Every row comes from one small tree of marks. The marks that hang from a mark follow it in brackets, in the order of their numbers. Every link used is in the known rows. Which tree was each row made from?
Known rows
Z_839{Z_177 Z_298}: [ 46.4,  -0.9,  18.2,  -7.6,   9.2,   7.4,   0.8,  -0.2, -41.0,  12.8,
  -0.2, -21.8,  -0.8,   7.3, -20.0, -28.9,  11.0,   8.5]
Z_177{Z_260{Z_200 Z_902} Z_365}: [  3.2, -10.3,  38.3,   9.5, -54.5,  35.5, -22.9,  63.3,  12.0,  45.5,
  -6.8, -26.3,  52.3,  19.0,  45.2,  -3.7,   5.9,  36.6]
Z_365{Z_177{Z_260{Z_200 Z_902}} Z_313}: [-20.4,   2.6,  29.8,  -4.1, -69.4,  52.0, -35.3,  50.2,  26.3,  31.7,
 -17.3,   3.1,  30.2,  23.1,  65.7,   5.1,  31.8,  69.1]
Z_894{Z_298{Z_839{Z_177{Z_260{Z_200 Z_902}}}}}: [ 36.1,  21.7,  49.4,  14.1, -25.1,   5.6,  -5.8,  51.7, -17.6,  23.5,
   9.2, -52.5,  39.2,  19.1,   3.4, -47.3,  -9.5,  50.0]
Z_260{Z_177{Z_365{Z_313}} Z_200 Z_902}: [ 17.1, -13.7,  36.0,  -0.4, -77.9,  63.5,  -0.9,  42.9,  13.7,  59.1,
   5.9, -39.5,  29.1,  13.3,  70.0,   6.5,  -6.7,  31.3]
Z_200{Z_260{Z_177{Z_365{Z_313}} Z_902}}: [ 22.2,  -9.8,  39.8,  -2.5, -75.2,  62.3,   5.6,  48.1,  22.5,  61.7,
   1.4, -36.8,  18.4,   2.4,  77.7,   6.5,  -8.8,  15.5]
Z_298{Z_839{Z_177}}: [ 50.8,  16.6,  34.5,   3.6,  -6.5,  10.4,  11.8,  -2.4, -28.8,  25.7,
   1.3, -21.1,  -2.9,  14.2, -17.3, -42.5, -11.4,  13.7]
Z_365{Z_177{Z_260}}: [ -7.1,  -9.3,  16.3, -10.1, -16.3,  26.8, -16.3,  34.4, -12.4,  18.9,
 -21.6,  15.1,  12.7,  20.8,  13.8, -14.9,  30.9,  32.6]
Z_177{Z_260 Z_365}: [  4.1, -17.7,  20.2, -20.4, -18.5,  24.7,  -0.4,  35.9, -23.5,  45.6,
 -20.5,  -3.7,  23.6,  22.4,   9.1, -19.3,  11.8,  17.8]
Z_177{Z_365}: [ 21.9, -20.1,  17.1,  -9.6, -13.3,  29.5,   7.3,   7.8, -17.8,  41.1,
  -6.9,   3.9,  13.3,  13.1,  12.1, -21.6,  -0.9,   3.0]
Z_200{Z_260{Z_177{Z_365} Z_902}}: [ 33.2, -13.2,  45.7,  21.9, -59.0,  47.8,   2.1,  59.3,  17.4,  49.8,
   7.9, -47.6,  29.1,  -2.5,  60.4,   3.3, -18.2,  -2.2]
Z_177{Z_260{Z_200} Z_365{Z_313}}: [ -8.1, -10.1,  21.8, -25.4, -52.7,  50.1, -11.3,  37.9,  -3.0,  58.9,
 -20.4,  -3.4,  32.8,  23.1,  39.2,  -8.5,   9.7,  42.0]
Z_902{Z_260{Z_177{Z_365} Z_200}}: [ 17.9, -12.0,  35.0,  30.9, -66.4,  46.5, -10.4,  59.2,   4.5,  41.4,
  15.5, -47.3,  38.3,   1.3,  39.8,   3.1, -31.2,  -5.4]
Z_839{Z_298}: [ 35.1, -19.6,   5.2,   2.3,  25.2,  16.0, -10.4,  -5.6, -30.8,  17.0,
   6.8,   4.8,   6.0,  -0.3,  -5.1, -24.6,  -3.9,   4.9]
Z_313{Z_365}: [  5.6, -15.4,  -0.1,  -3.6, -14.2,  53.9,  -2.6,  -9.6, -23.4,  18.5,
   1.8,  35.3,   2.3,   7.4,  22.9, -15.3,  19.0,   2.3]
Z_298{Z_839{Z_177{Z_365}}}: [ 56.4,  10.1,  46.0, -13.3, -28.1,  12.3,  32.3,   5.5, -33.2,  39.8,
  -7.2, -21.6,   3.3,  33.4, -14.7, -47.8,  -8.4,   8.2]
Z_894{Z_298{Z_839{Z_177{Z_365}}}}: [ 60.4,   6.3,  39.0, -22.7,  -4.4,   2.0,  44.0,   3.0, -51.0,  33.9,
   1.1, -20.5,   5.8,  29.6, -26.6, -71.2, -11.5,   9.6]
Z_894{Z_298{Z_839{Z_177{Z_260{Z_902} Z_365{Z_313}}}}}: [ 31.4,  17.0,  48.7, -46.4, -43.7,  11.2,  32.0,  34.3, -33.7,  50.2,
 -17.5, -28.1,  13.4,  45.7,   7.5, -55.9,  17.5,  54.4]

Which tree is each row?
[ 28.1,   1.3,  20.9, -17.8,   3.4,   1.5,  -6.4,  27.9, -46.8,  17.5,
 -14.0, -29.1,  10.4,  16.5, -22.6, -26.3,  24.8,  24.5]
Z_839{Z_177{Z_260} Z_298}
[ 24.0, -11.1,  30.2,  40.5, -40.3,  47.6, -23.9,  47.5,  14.7,  33.4,
  24.4, -52.3,  34.6,  -8.9,  50.6,   7.6, -19.9,  20.7]
Z_260{Z_177 Z_200 Z_902}
[ -9.3,  -2.6,  33.8,  19.7, -53.7,  37.5, -39.2,  61.6,  21.6,  18.2,
  -9.3,  -7.7,  41.3,  18.3,  49.2,   1.3,  21.5,  51.6]
Z_365{Z_177{Z_260{Z_200 Z_902}}}
[-21.2,  -4.2,  27.8,   9.8, -73.8,  64.0, -27.9,  51.9,  10.8,   9.3,
 -10.8,  24.1,  36.9,  30.6,  63.4,   1.1,  44.5,  44.8]
Z_313{Z_365{Z_177{Z_260{Z_200 Z_902}}}}
[ 28.3,  -7.0,  34.8,  37.8, -38.6,  46.2, -18.4,  50.9,  22.4,  35.4,
  19.0, -49.7,  23.3, -20.7,  56.5,   8.1, -21.5,   4.2]
Z_200{Z_260{Z_177 Z_902}}
[ 38.2,  13.1,  48.7, -23.1, -33.1,   7.6,  25.2,  33.5, -38.5,  44.2,
 -21.8, -29.1,  13.1,  41.6, -16.5, -44.7,   6.7,  23.0]
Z_298{Z_839{Z_177{Z_260 Z_365}}}
[-18.9, -10.5,   9.4, -21.7, -37.3,  54.4,  -5.4,  23.7, -24.2,  11.2,
 -23.7,  46.4,   7.4,  32.2,  27.7, -15.7,  53.4,  26.7]
Z_313{Z_365{Z_177{Z_260}}}
[  3.9, -14.0,  30.9,  -9.6, -36.2,  25.1,  -8.5,  49.8,  -4.6,  45.9,
 -16.1, -13.9,  32.2,  23.6,  31.0, -10.3,  19.1,  29.5]
Z_177{Z_260{Z_902} Z_365}
[ 17.0, -17.1,  24.7, -10.9, -59.1,  63.3,   8.4,  29.9,  -4.9,  60.0,
   0.9, -28.9,  20.2,  11.7,  48.4,  -2.3, -13.9,  20.7]
Z_260{Z_177{Z_365{Z_313}} Z_200}
[ 21.1,   4.9,  44.7, -28.3, -69.1,  28.6,  -2.6,  51.5, -11.8,  43.5,
 -18.3, -40.5,  34.5,  36.4,  32.9, -11.8,  30.4,  53.7]
Z_839{Z_177{Z_260{Z_200 Z_902} Z_365{Z_313}} Z_298}
[ 40.7,  -3.9,  23.3, -47.3, -27.8,  23.3,  26.1,  -3.8, -40.4,  39.2,
 -17.3,  -9.3,  -6.5,  30.0,  -0.6, -30.2,  24.1,  20.4]
Z_839{Z_177{Z_365{Z_313}} Z_298}
[ 31.6,  22.6,  44.4,  12.9, -30.2,  16.0,  -9.1,  38.9, -18.3,  31.0,
  -4.3, -41.8,  27.3,  19.5,  -6.1, -32.8, -11.6,  35.7]
Z_298{Z_839{Z_177{Z_260{Z_200}}}}
[ 29.9, -21.0,  33.1,   4.3, -40.9,  39.3,  10.2,  42.6,  -5.8,  48.0,
   6.1, -40.2,  19.8,  12.0,  39.9,  -5.0,  -2.9,   7.4]
Z_260{Z_177{Z_365} Z_902}
[ -8.4,  -6.2,  33.6, -13.5, -70.8,  49.7, -18.7,  51.6,  15.6,  58.4,
 -15.1, -14.9,  41.4,  25.1,  61.0,   0.8,  14.5,  54.5]
Z_177{Z_260{Z_200 Z_902} Z_365{Z_313}}
[ 33.4, -17.3,  34.1,  11.3, -41.7,  47.8,  10.5,  45.0,  -1.3,  50.5,
   4.3, -37.3,  20.3,  -4.0,  40.0,  -6.5, -24.6, -14.1]
Z_200{Z_260{Z_177{Z_365}}}
[-19.3,  -4.6,  11.3, -35.2, -34.0,  41.7, -12.6,  22.7,  -8.6,  31.5,
 -29.6,  25.8,   1.5,  25.9,  29.9, -10.5,  40.3,  50.4]
Z_365{Z_177{Z_260} Z_313}
[ 18.1, -19.9,  18.8, -30.8, -40.4,  53.3,  22.4,  16.1, -20.5,  59.6,
  -7.0, -17.0,  -0.7,  16.4,  34.7, -11.1,   1.0,  13.6]
Z_260{Z_177{Z_365{Z_313}}}
[ 26.8,  20.8,  54.9, -37.1, -66.1,  21.2,  20.3,  36.0, -15.9,  55.8,
 -25.2, -28.1,  11.5,  48.8,  19.2, -32.6,  21.3,  52.4]
Z_298{Z_839{Z_177{Z_260{Z_902} Z_365{Z_313}}}}
[ 32.6,  -2.9,  41.5, -24.2, -35.0,   3.9,   5.9,  50.2, -32.6,  31.8,
 -18.9, -39.9,  25.0,  35.8,   2.0, -23.3,  33.9,  29.1]
Z_839{Z_177{Z_260{Z_902} Z_365} Z_298}
